Each row comes from the steps of one walk. Every step used is in the known rows, and no mark comes twice. Write the walk behind each row, first mark first.
Known rows:
sabup/kofu/vuvak/nidaba: [ -4  42   2 -68 -31 -16 -42  -9  18 -14  36   3 -22 -38  15 -20 -44   2
 -20 -36]
luki/kofu/vuvak/nidaba: [  4  28   7 -58 -43 -44   5 -13  40 -32  55  -3 -22 -34  23 -43 -57   6
 -19 -27]
nidaba/lero/kofu/vuvak/sudo: [-33 -29  -1  18  13   3  -9  21   4  64  62   4 -49  -3  17  17 -52 -65
  26   7]
luki/kofu/vuvak/nidaba/sabup: [ -6   2  11 -10 -32 -46  10  -7  36 -74  42  -3 -21 -38  26 -30 -44 -14
 -14 -20]
vuvak/sudo/sabup/kofu: [  2  -2   8  11 -21  33 -28  38   5  -9  20 -13 -19 -39  -2 -40   1 -86
  10 -23]
nidaba/lero: [ -4  -9  -9  33 -28   1  -5  12  -2  18  66  -9 -39  -3  -8  11   5 -43
 -20   6]
nidaba/sabup/kofu/vuvak/sudo: [-56 -16  19  20 -31  13 -38  25  15 -37  33   3 -21 -39  19 -11 -26 -56
   9  -9]
sudo/lero/kofu/vuvak: [  7  30 -14 -24  13   8  -7  -2   7  40  58  18 -45  -7  17 -15 -37 -35
  -3  13]
luki/nidaba: [  3   8  17 -41 -24 -10 -12 -43  -8 -25  73  27 -37  13 -15 -27  -7 -14
 -37 -14]
lero/kofu/vuvak: [-15   8  -5 -15   1  -8 -41  -6   1  32  53  24 -42   2   2 -14 -40 -17
  -3   0]
vuvak/sudo/sabup: [-18 -31  17  16 -15   8   3  31  -6 -16  34  -6 -19 -17 -10 -48  -5 -97
   7 -18]
luki/nidaba/lero: [ -1 -11   6   3 -16  -4  -4 -31  -7   3  75  23 -42  16  -2  10 -13 -32
 -28   6]
vuvak/nidaba/lero/kofu: [ 65   3 -26 -29  27 -19   6   2   0  32  62  24 -45  -7   5  20 -25 -42
 -13 -21]
vuvak/nidaba/lero: [ 20   1 -10 -25 -14 -23  19   6   3   0  60  -1 -32 -15   1  10 -16 -42
 -24 -23]
lero/kofu/vuvak/sudo: [-28 -21   9 -31   2   0 -19   9   3  33  59  16 -38  -8   6 -22 -50 -51
  14  -7]
vuvak/sudo/lero/kofu: [ 55   0 -12 -46  20  25  35  18  -2  28  69  10 -43 -20   5 -23 -12 -87
  11  -4]
vuvak/sudo: [-14 -23  13 -25 -28   1  12  13  -1  -7  66  -3 -21 -17 -16 -35  -2 -67
  -6 -18]
sabup/kofu/vuvak/sudo/luki/nidaba/lero: [-16   7  31  -5 -23  23 -49 -10  18  11  61   6 -21 -13  -1 -18 -61 -33
  14  -7]
sabup/kofu: [ 18  36  -6 -18 -41  19 -45   4   6  -4  44   3 -32 -27 -12 -23  13 -19
 -24 -13]
nidaba/sabup/kofu/vuvak/sudo/luki: [-27  -6  30  26 -33  31 -56  34  18 -43  36  -8  -3 -33  -9 -42 -37 -48
  10 -11]

Write each row's walk:
[ 11  31  16  -2 -52  -2 -39   5  34 -20  67 -23 -11 -17 -12 -74 -47  10
 -10   4]
sudo/luki/kofu/vuvak
[-56 -22  36  -5 -22   7 -32 -24  12 -55  37  27 -25 -14  21 -13 -39 -44
   0 -11]
luki/nidaba/sabup/kofu/vuvak/sudo
[-11  32  -6 -17 -21 -14 -32   3  22  12  35  -5 -32 -29  23  25 -47 -10
 -10 -19]
sabup/kofu/vuvak/nidaba/lero
[ 36  -5 -23  24  11   5 -17  13  -4  55  66  12 -51   2   1  21  -6 -46
  -9  10]
nidaba/lero/kofu
[ -1 -32  37  -6  18   4 -35 -16   3 -29  65  48 -18  11  -8 -38 -63 -52
  14  -7]
lero/kofu/vuvak/sudo/luki/nidaba/sabup
[-31 -30  10  14  17  -1 -25  24  -1  28  29   6 -29 -13   9 -35 -51 -84
  30  -4]
lero/kofu/vuvak/sudo/sabup
[ 25  10 -12 -26  28 -16  20   3  10 -22  43  26 -36 -22  26  -2 -50 -51
  -5 -11]
sudo/lero/kofu/vuvak/nidaba/sabup
[-33 -32  15 -12  21  -6  -9 -24   0  46  68  38 -54  14  26  16 -64 -52
  16   3]
luki/nidaba/lero/kofu/vuvak/sudo
[ 34  -7  33  -9 -20  35 -40  -4   9 -71  57  22 -12 -21 -20 -44 -14 -54
  -6 -20]
vuvak/sudo/luki/nidaba/sabup/kofu
[-33   1  25 -15 -11  27   1 -17  16 -51  39  19 -30 -28  32 -15 -35 -63
   0  -3]
luki/nidaba/sabup/kofu/vuvak/sudo/lero
[ -38  -44    4   57   28    6  -15   35   -1   59   31   -5  -41  -10
   23    5  -53 -100   38   10]
nidaba/lero/kofu/vuvak/sudo/sabup
[-44  -5  12 -29 -20   5  33  13   5   1  60 -18 -27 -23  12 -32 -39 -68
   4   5]
kofu/vuvak/sudo/lero
[-69 -30  26  23 -18  -6  -9  25   3  -4  30 -12 -17 -15   7 -43 -42 -82
  18  -6]
kofu/vuvak/sudo/sabup
[-32   2   2 -15 -16 -39   3   2   8  10  54  -4 -28 -11  15  16 -53 -24
 -16 -17]
kofu/vuvak/nidaba/lero
[-15  -2 -11  29  11   0 -31   6   1  64  58  13 -52   5  17  22 -43 -29
   2  20]
nidaba/lero/kofu/vuvak
[ 12  18  -2 -68  15 -32 -16 -12  11  19  53  31 -30 -11  12 -15 -60 -13
 -10 -26]
lero/kofu/vuvak/nidaba
[ 39  -4  -7  -5  20  -1 -17 -31  -9  38  72  44 -57  18   2  17 -15 -35
 -15   6]
luki/nidaba/lero/kofu
[-50  10  13 -27 -41  11 -40  17  16   6  37  -7 -23 -30   9 -25 -35 -37
   7 -18]
sabup/kofu/vuvak/sudo
[-37 -14  11 -13 -20 -43  -2   0   7 -61  41  11 -15 -18   9  -8 -40 -30
 -20 -19]
kofu/vuvak/nidaba/sabup
[ 57   4  17 -19 -49  13  -1  24  30 -31  77 -24 -12 -35 -31 -83 -19 -41
   0 -17]
vuvak/sudo/luki/kofu
[-39 -25  42   3 -19   2 -16 -14   2   7  77  12 -19  13 -12 -23 -68 -46
   6   6]
kofu/vuvak/sudo/luki/nidaba/lero
[ 35  17  -5 -21 -22  -6 -19   8   9 -64  32  13 -20 -39   7  -6   6 -35
 -28 -36]
vuvak/nidaba/sabup/kofu
